Known rows, with every step that occurs:
limagi zufan genum pedak: [ 15  -6 -16   7   5  19   5  -4  12 -15 -12   9  24 -17   5  -1  -7   9
 -39  12  12  14   6  17  20 -39 -26   3 -29   5 -19 -19   4 -26 -11   8
  14   1 -12 -13 -37 -16]
genum zufan doto pedak: [ 10 -16  -4  -9 -27   7  13 -23  43   7 -13  -1   8  -6  -6 -21 -21   0
 -19 -24  24  43  -5  -3 -16 -47 -28  -8   9 -15 -19 -31  -8  19  -9  13
   1 -16 -10   4 -25  -9]
genum zufan nedev: [  3  13  11   3  12 -12  11 -13   6 -24   5   0  -8  -7  -6 -15 -10 -10
  -7  -7  13   1   1 -13 -13 -25   5  22  11   1 -19 -17  -9 -12  -8  -1
  11  -8   1  -7  -7 -18]
rukop banan zufan: [ 11   2   9   9  10  -5 -35  -4  -2  27 -13  -4  -1 -16 -14 -12   8   7
 -10   7  -3   5  14 -15  25  11   3   8   7  -3 -39   8   3   2  -1  -2
  -3  19 -12   4  18   7]
banan zufan doto pedak limagi: [ 24   9 -13  -4 -36   9 -20 -11  38   5   4 -16  -5  -8  -3 -19   5  24
 -13   1  13  44 -12  -8  22 -28 -32 -19  -2  -8 -28 -15   1  21   7  21
 -15   7   3   2  -2 -14]
zufan genum pedak banan: [  8 -20 -16  15   4  22  33   9  26 -44 -27  10  36   2  11   6  -5  -2
 -30  -1  15  15  25  30   4 -36 -30 -24 -15 -13 -14   1 -12 -24   1  -9
   6  -9 -10  -6 -21 -16]
genum pedak banan zufan: [ 15 -20 -13  11   0  20  25  25  11 -33 -31  -6   8  10   7  11  20   5
 -29   6   9  17  34  11  30 -25  -7 -18 -14 -10 -29   8 -21 -22   9 -17
  -9  -7   1   7   7  -4]
doto pedak genum: [ -1   6 -14  -2 -22  -9  -8  13  42  -2  -2  24   5   1 -12 -12  15   8
  10   6  17  16  -4  -2  -4 -20 -25  -8   3 -12  -2 -13  -7  10 -11  -2
 -20 -19  -1  -6   2   1]
banan zufan genum: [ 27   2   3  13  -4  -4 -29   1  17  -1  -1  -7   3   3   4 -12  11  13
 -23  17   5  -6  -4   5  10 -17 -13 -12 -18 -24 -37  -9  -4   9   6   4
   1  11 -10  -4   4 -17]
nedev pedak limagi zufan doto: [  4  33 -21 -12 -12  12 -19  -5  18  17  14   0  12 -16  -5 -11   3   9
 -28 -12  -1  37   5  -2  35 -11 -38   9 -16  25   5  -4  25  21   1  20
   7  16   3 -11 -38 -25]
genum pedak doto: [  1   0 -15   4  -4  27  26  -4   9 -18 -20  -5 -12   6 -14   1  -7  10
 -33  -5  20  23  11  11   4 -20 -11  -6  16  -3 -18  10  -5 -14  -7  15
  13  14  -3  -7 -12 -17]
genum zufan doto: [ 12  -4   2  -5  -8   1  15 -29  26   9 -10  -9   4   3  -6 -19 -20   2
 -24 -17  14  23  -4  -6 -19 -30   1   0   5  -8 -16 -22   1   7  -5  16
  13   0 -10   0 -25 -11]
zufan genum pedak banan rukop: [-11 -17 -10  21   3  22  37   2  17 -31 -35  17  59  -9  -8  10 -17 -11
 -26   2   7  10  17  32   8 -25 -16 -18  -3   2   0   8  -5 -26 -11 -23
   2  -1 -11  -1 -11 -15]
rukop banan zufan doto pedak: [ 15 -15  -3   1 -20  11 -35 -16  28  47 -19  -8  11 -19 -10 -27  -2   7
 -13  -4  11  34   4 -16  18 -17 -32  -2   8 -14 -43  -8   3  24 -14   8
   4  -4 -17   9   3  -1]
doto zufan genum pedak banan: [ 16 -17 -15  19  -2  47  19  13  24 -57 -15  10  54   4  21   9 -19   5
 -43  -5  30  30  35  27   9 -36 -36 -20 -23 -10 -23 -19  -6 -25   7  -3
  13   7 -12  -5 -22  -8]
nedev pedak doto zufan genum: [ 12  24  -7  14 -14  31 -36   5  36  -9  10   2  27   6  -3  -9 -10  19
 -48 -17  29  32  26  13   4 -12 -45  -3   5  -5 -24  -9   7  29   5  21
  25  38 -14 -19 -20 -18]
nedev zufan genum pedak: [ 12  -3 -16  19  -4  -1  -3 -24  28  -5 -16  -7  16  -5  12 -12   7   5
 -31 -11  12  15  -9  32   2 -29 -41 -14  -9 -18 -10  -3 -21  -4 -12  -5
  18  -8 -11 -16 -50 -17]
limagi zufan doto pedak: [ 13  -6 -13 -17  -7  18  -2   0  21  19  -5  10  27 -26   8 -14 -11   2
 -20 -17  13  31 -10  -9   6 -43 -41   4 -19  -2 -11 -26  12   5 -15  14
   3 -19  -1  -7 -16  -9]
rukop banan zufan genum pedak doto: [ 20   2  -3  19  -3  21 -24 -11  22   3 -30  -9   1  -7 -22 -19  -4  17
 -50  11  19  21  23  11  19 -15 -21  -5  16 -19 -61   5  -3  -4 -10  18
  23  34 -26 -11  -5 -22]
genum pedak limagi: [ -4  16 -19   8 -17  13  22 -14   9 -28  -6  -4 -11  -5  -8   3  -3  17
 -14   7  11  26  -1  10  22  -6  -7 -13   4  16   2   2  -2 -18  11   8
  -4  13   1  -5 -23 -13]
genum pedak: [ -1 -12 -15   8  -7  18  24  -9   7 -13 -12  -8  -2  -2  -5   8  -6  13
 -11   4   9  16  11   8  16 -14  -5  -5  -5   6  -9   1  -9 -13  -5   0
   3 -14  -3   3 -18   0]
genum zufan: [  5   7   8   3   1 -13  17 -11   8  -7  -7   3  -7  -1 -10 -12  -5  -4
 -14 -11  14  12   7  -3 -11 -12  10   2  11  -3 -12 -17  -8  -3   3   3
  -2  10  -3   2 -10  -1]
nedev zufan doto: [ 13   0  -5  -6   0   4 -17 -24  18  33  -4 -15   6  -1  10 -24   0  -7
 -13 -29   1  11 -24   7 -11 -14 -31  -1  -7 -12  -3  -5  -8  15 -11   1
  21 -13   1  -7 -39  -9]
limagi zufan doto: [ 17   0  -7 -19   7  16  -3  -6   1  23   0   1  22 -13   4 -14  -7  -4
 -27  -6   1  14  -8  -9   8 -25 -17  12 -28   5 -13 -15  23  -6 -12  14
  12  -5   1  -6 -20 -13]
rukop banan zufan genum pedak: [ 18 -12  -4  26  -3   8 -25 -19  19  17 -26  -7   9 -17 -15 -11   1  20
 -33  21  12  14  20   5  34 -11 -18  -3  -2 -10 -54   1  -7  -3  -8   1
  11   6 -25  -3 -14  -8]
banan zufan: [ 17   1   3   1   2  -3 -17  10   1   6  -3 -13 -10   4   0  -5  16  12
 -14  14   0  -3   2  -5  17  -2   9   1  -7  -6 -27   0  -8   4   4  -1
  -9   9   0   2  13  -1]

Rows:
[ 13   8  -9   6   0  53  18   4   8 -40   4  -9  12   0   3   4 -28  12
 -40  -7  33  26   9  -6   9 -26 -24  26  14  11 -36  -8  -7 -21  -6  16
  32  20  -1 -15 -10 -18] | genum pedak doto zufan nedev
[-17  -3   4   7  14   9  27  20  -5 -14 -17  19  47 -10  -7   9 -10 -29
  -2 -11  -8  -5  11  10  -1   3   3  -8   2   9  20  17   6 -15  -5 -24
  -7   4   3   4  17   3] | pedak banan rukop
[ -7 -11  -7 -13   1  31  31  16  16   1 -22  24  77 -33   0  -5 -20 -31
 -23 -31   4  32   1   3   5 -43 -37  -7 -13   8   6 -11  16 -11 -20 -10
  -1 -10   0   0   0  -5] | limagi zufan doto pedak banan rukop
[ 11   3 -14   8  -5  53  20   2  14 -30  -9  -7  13   5  -5   5 -25  21
 -50 -11  35  38  16   7   2 -16 -15   1  12   6 -24  -5  -1 -14   3  20
  22  31  -5  -6 -16  -3] | genum pedak doto zufan
[-15 -18  -8  -2 -11  32  31   4  28   1 -28  15  60 -17  -4  -5 -21 -25
  -4 -26   7  30   4   6  -5 -31 -34 -15   8   0  11   0   2   3 -14 -17
  -2 -16  -1   4   9  -6] | zufan doto pedak banan rukop
[  7  26 -18  20  -9  -4  -4 -34  34 -21  -4  -5   5 -12   5 -18   6  14
 -32 -12  15  24 -22  36  18 -23 -44 -24  -3  -7  -3  -4 -19  -9   2   6
   7  18  -7 -17 -54 -25] | nedev zufan genum pedak limagi
[  9  24   6   0  10 -29   4  -5  24 -22   2  16  -5   8 -14 -21   4  -4
  -4  10  18   3  -9 -16 -13 -25   4  22   6  -6 -15 -19 -11 -10 -14  -4
   1 -14  -2 -14  -7 -22] | pedak genum zufan nedev
[ 10   0 -15  16  -7  28  15 -12  26 -26 -18  -1   3   7 -10  -5 -10  18
 -44   2  23  18   7  25  -5 -31 -24  -9   8 -16 -24  -1  -3  -8  -7  19
  21  15 -14 -13 -24 -26] | zufan genum pedak doto
[  7 -14 -16  15 -11  17  10 -15  19 -18 -16   2  14  -1   0   0  -8  15
 -21  14  13  12   6  24   5 -29 -20 -11  -7  -9 -17  -6 -10  -7 -10   4
  10  -5 -14  -9 -31 -17] | zufan genum pedak
[  5  31 -11   6 -12   7 -32  19  25  -9  22  10  17   6   4  -7   9  14
  -9  12  18  17  14 -14  20  -5 -27  30  -5  10  -7 -10  -8  18 -11  -6
  10  -9  -3 -20 -16 -14] | doto zufan nedev pedak genum
[ 16 -10 -12  17 -11  42   3 -11  24 -28  -5  -1  37  -4  11   2 -23  24
 -38   6  30  28  19  15  11 -29 -30  -2 -14  -3 -30 -22  -4 -11   1   9
  21   9 -19  -9 -32  -9] | doto zufan genum pedak
[ 13   5 -19  -5 -19  -4 -22 -13  58  32  -8   7  13   0   3 -38  17   2
  -7 -21  19  31 -36   9 -15 -37 -55 -11   1 -25  -5 -15 -13  24 -21  -1
   2 -35  -4 -11 -36 -14] | nedev zufan doto pedak genum
[ -9 -15   1   1 -11  15  45  -8  37  -8 -35  17  56 -14 -14 -14 -30 -29
 -17 -36  18  41  10   6 -16 -43 -21 -17  16  -5   0 -14  -6   2 -13 -10
  -6 -12  -6   8  -6  -6] | genum zufan doto pedak banan rukop
[-30  10   0  12   7  10  13  25   0 -20  -4  12  43 -14  -7  12   2 -30
   7 -11  -9   0  24   6  20  -2 -17  16  10  25  20  22  -7   5 -11 -37
   9 -17   7  -7   6 -20] | zufan nedev pedak banan rukop
[ 31   0 -15  -7 -30   4 -30   2  54  23 -10   2   1   8  -3 -28  22  23
 -10  12  20  30 -14  -8   5 -37 -31  -6  -9 -26 -39 -18  -2  24 -12   4
 -15 -25  -4  -4  -2 -12] | banan zufan doto pedak genum
[  2  16   1  16  -2 -12 -53   1   4  26   8  -9 -10 -20 -14 -13  18   2
  -7  15  -4   4  30 -24  47  12 -17  31  13  10 -33  14 -10  22 -12 -13
  13  -2 -12  -9   5 -13] | rukop banan zufan nedev pedak
[ -2  24  -9   8 -16 -27  -9   1  44   5 -10  19 -14  12 -24 -18  22  13
 -12  -4  14  20  22  -5   4 -14  -5   4  10   1  -1 -11 -13  25  -7  -1
  -9  -5  -6  -9 -29 -12] | nedev pedak genum zufan
[ 13  13 -24 -12  -9  31  15 -19  10 -12  -6  -3  10 -22  -4  -6  -9  16
 -41  -3  11  44 -12   1  29 -31 -26   1 -20  23 -11 -16  18 -25  -2  25
   9  13   0  -7 -44 -23] | genum pedak limagi zufan doto
[ 26  -8   0  10   9   5  -9  24  25 -25 -12   5  24  11  15  -6  15   1
 -28   3   8  -6  17  15   7 -26 -19 -23 -27 -30 -38  -4 -13  -3  14  -9
  -2   7  -5  -4  15 -15] | pedak banan zufan genum
[ -8  13 -13  -2  20   6  -1  41  -2 -29   6  16  31 -14  16   7  15 -24
 -18 -18   1   6  39  -2  27 -25 -33  25 -16  17   1   2  -1  -7  -3 -20
  10 -16  10 -15  -8 -27] | limagi zufan nedev pedak banan
[ -2   8  -8   8   1  24  -5  33   9 -41  18  10  35   1  20  12  -1 -10
 -14 -16  14  22  44  -5  23 -15 -31  16  -5  12  -4  -1  -6   7   7 -19
  15  -6   3  -9  -4 -10] | doto zufan nedev pedak banan
[  0 -11  -6  24   7  56  34   8  16 -43 -25  19  82 -15   2  11 -34  -1
 -41  -1  18  24  25  28  12 -23 -23 -12 -13   9 -10  -8  -1 -25  -1 -14
  14   9 -15  -4 -16  -6] | doto zufan genum pedak banan rukop
[ 15   7  -2  -3  12   2 -13   2   1  -6   1  16  31 -18   7  -9  -4  -2
 -29   1   3  -2  -3   8   5 -24 -20   2 -29  -4 -16 -21  14  -9  -5   9
   8   6  -8 -14 -16 -14] | limagi zufan genum
[  3  27   3  13   1   0 -48   9   7  19  -1 -14 -20 -12 -20 -18  12   2
 -25   0   6  13  28 -20  31   8 -27  31  30   1 -43  24  -3  22 -12   3
  21  22  -9 -12  13 -21] | rukop banan zufan nedev pedak doto
[ 15  16 -15  14 -23  36   3 -17  32 -45   9   1  26  -6   8  -1 -22  30
 -41   6  30  38   3  18  22 -18 -27 -15 -12   8 -25 -24   3 -14  13  19
  11  30 -14 -13 -35 -15] | doto zufan genum pedak limagi
[ -6  42 -14  -3  -7  -7 -21   8   4  -2  17  11   1 -19  -5  -2  13   3
 -24  -8   1  24  13  -1  46   2 -21   3 -15  32  16   0  16  11  10  11
  -6  23   9 -14 -21 -14] | nedev pedak limagi zufan
[ 13 -14 -12   3 -10   8   2  34  23 -21 -18   7  21  -2  10  -1  12  -1
 -10 -10  13  21  21   2  15 -30 -23 -27  -4 -21 -25  -4 -16  -1  11 -15
 -23  -7   6   8  30   3] | doto pedak banan zufan
[  2  11 -17  -6 -35  13  -2 -20  36  -4   6  -4   9 -12  -2 -17 -14  10
  -6 -13  12  44 -20   0   6 -24 -43 -15   6   0  -5 -12   8  15   2  19
  -6   2  -2  -3 -14 -17] | zufan doto pedak limagi
[  4  35  -4 -12   6  -1  -4   5  -8 -15  15  13   5 -20  -4  -4   1   1
 -17   2   2  12 -17  -2  25  -1  -9   2 -12  24   3 -11  19 -16  10  18
  -7  28  10  -9  -5 -12] | pedak limagi zufan
[ 20   0  10  17   1  -8 -48 -11  10  19 -12  -1  13 -15  -9 -18   4   7
 -23  15   4   0   8   0  15  -2 -18   2  -4 -19 -51  -1   2   8   0   5
   7  19 -26  -4   7  -8] | rukop banan zufan genum
[ 18   4   0  10  -6  23 -19  -2  16 -15  12   7  37  -1  15  -6 -17  13
 -26   0  19  11   3   9  -3 -11 -24  -6 -15  -8 -27 -25   6   2   4   9
  15  16 -15 -15 -10  -4] | doto zufan genum
[ 11  12  12   9  14 -10 -39   1  -9  15   1  -8  -4 -20 -10 -11   7  -2
  -1  17   0  -5   3 -24  24   6  -2  28   9  -1 -44   6  -4  -2  -7  -9
  11   0  -9  -3  21  -6] | rukop banan zufan nedev
[ -5 -17 -11   0 -11  11  18  26  20 -31 -15  21  27  -4  10   3   0 -16
   2 -22  10  23  21  10  -2 -28 -32 -23   1 -12   5  -3  -9  -1   6 -16
 -15 -14   6   6  13  -1] | doto pedak banan
[  2  24 -18  -2   1  19  23  -2  -1 -26   1   7   4 -19  -4   6  -5  15
 -31   5   9  27  -2   7  39 -19 -11  -3 -16  25   1  -8  16 -34   1  16
  -4  16   6  -8 -28 -13] | genum pedak limagi zufan
[ 16  -4  -1   0   8   4  -2  28   1 -20 -12   1   7  10   9   4  20  -3
 -16   2   0   2  20   0  16 -10  -2 -19 -18 -14 -23   5 -11  -3  18 -12
 -15   3   8   7  26  -3] | pedak banan zufan
[ 12  13   5  -2   2  36  -7  11   5 -17   7  -1  11   4  -2  -3 -20   7
 -37 -18  26  22   6  -3  -7  -3 -11   5  11   3 -21 -11   8  -3   8  20
  18  41  -2  -8   9  -4] | pedak doto zufan
[ 16  10 -16   6   9  35  12   1  17 -19 -15   6  19  -9  -8  -8  -8  11
 -61  -5  23  20   6  18   1 -43 -32   1 -13  -2 -27 -11  10 -24 -12  23
  25  25  -8 -22 -28 -30] | limagi zufan genum pedak doto
[  7  17  -5  12  -9  -8 -35  13  11   1  16 -20 -17  -2   1  -2  28  10
  -3  16  -1   0  20 -18  36  -9 -11  21  -2   5 -24   8 -18  25  -2 -13
   5 -10   3  -8   4 -20] | banan zufan nedev pedak
[ 21  -4   8   2  -1   7 -30 -20  10  50 -13 -17   6 -11  -9 -25   0   9
 -17   3   0  14  -4 -18  19   5 -11  12  -4  -8 -49   0   8  14  -8   9
  10   5 -18   4   1   0] | rukop banan zufan doto
[  5  15   3  -9  21   5  -7  10 -17 -14  18   8  13 -24   7  -2   1 -15
 -14   1   1 -10  -7 -17  11 -21  -8  36 -17  14  -7 -12   9 -18 -13   0
  12 -12   5 -15   2 -15] | limagi zufan nedev
[  5  16  -8  -4 -32   2  13 -28  43 -12  -2  -2   3 -13 -13 -27 -21  10
 -19 -28  26  55 -14  -4  -5 -40 -25 -16  17  -2 -15 -31   1  13   4  24
  -6   6  -6   1 -24 -16] | genum zufan doto pedak limagi
[ 23 -12 -12  21  -7  13  -8  -6  23  -8 -21 -13   2   2   3  -3  11  26
 -31  24  16   9  11  15  25 -29 -13 -14 -20 -20 -51  -7 -10  -2  -2   2
   4   0 -16  -7 -18 -17] | banan zufan genum pedak
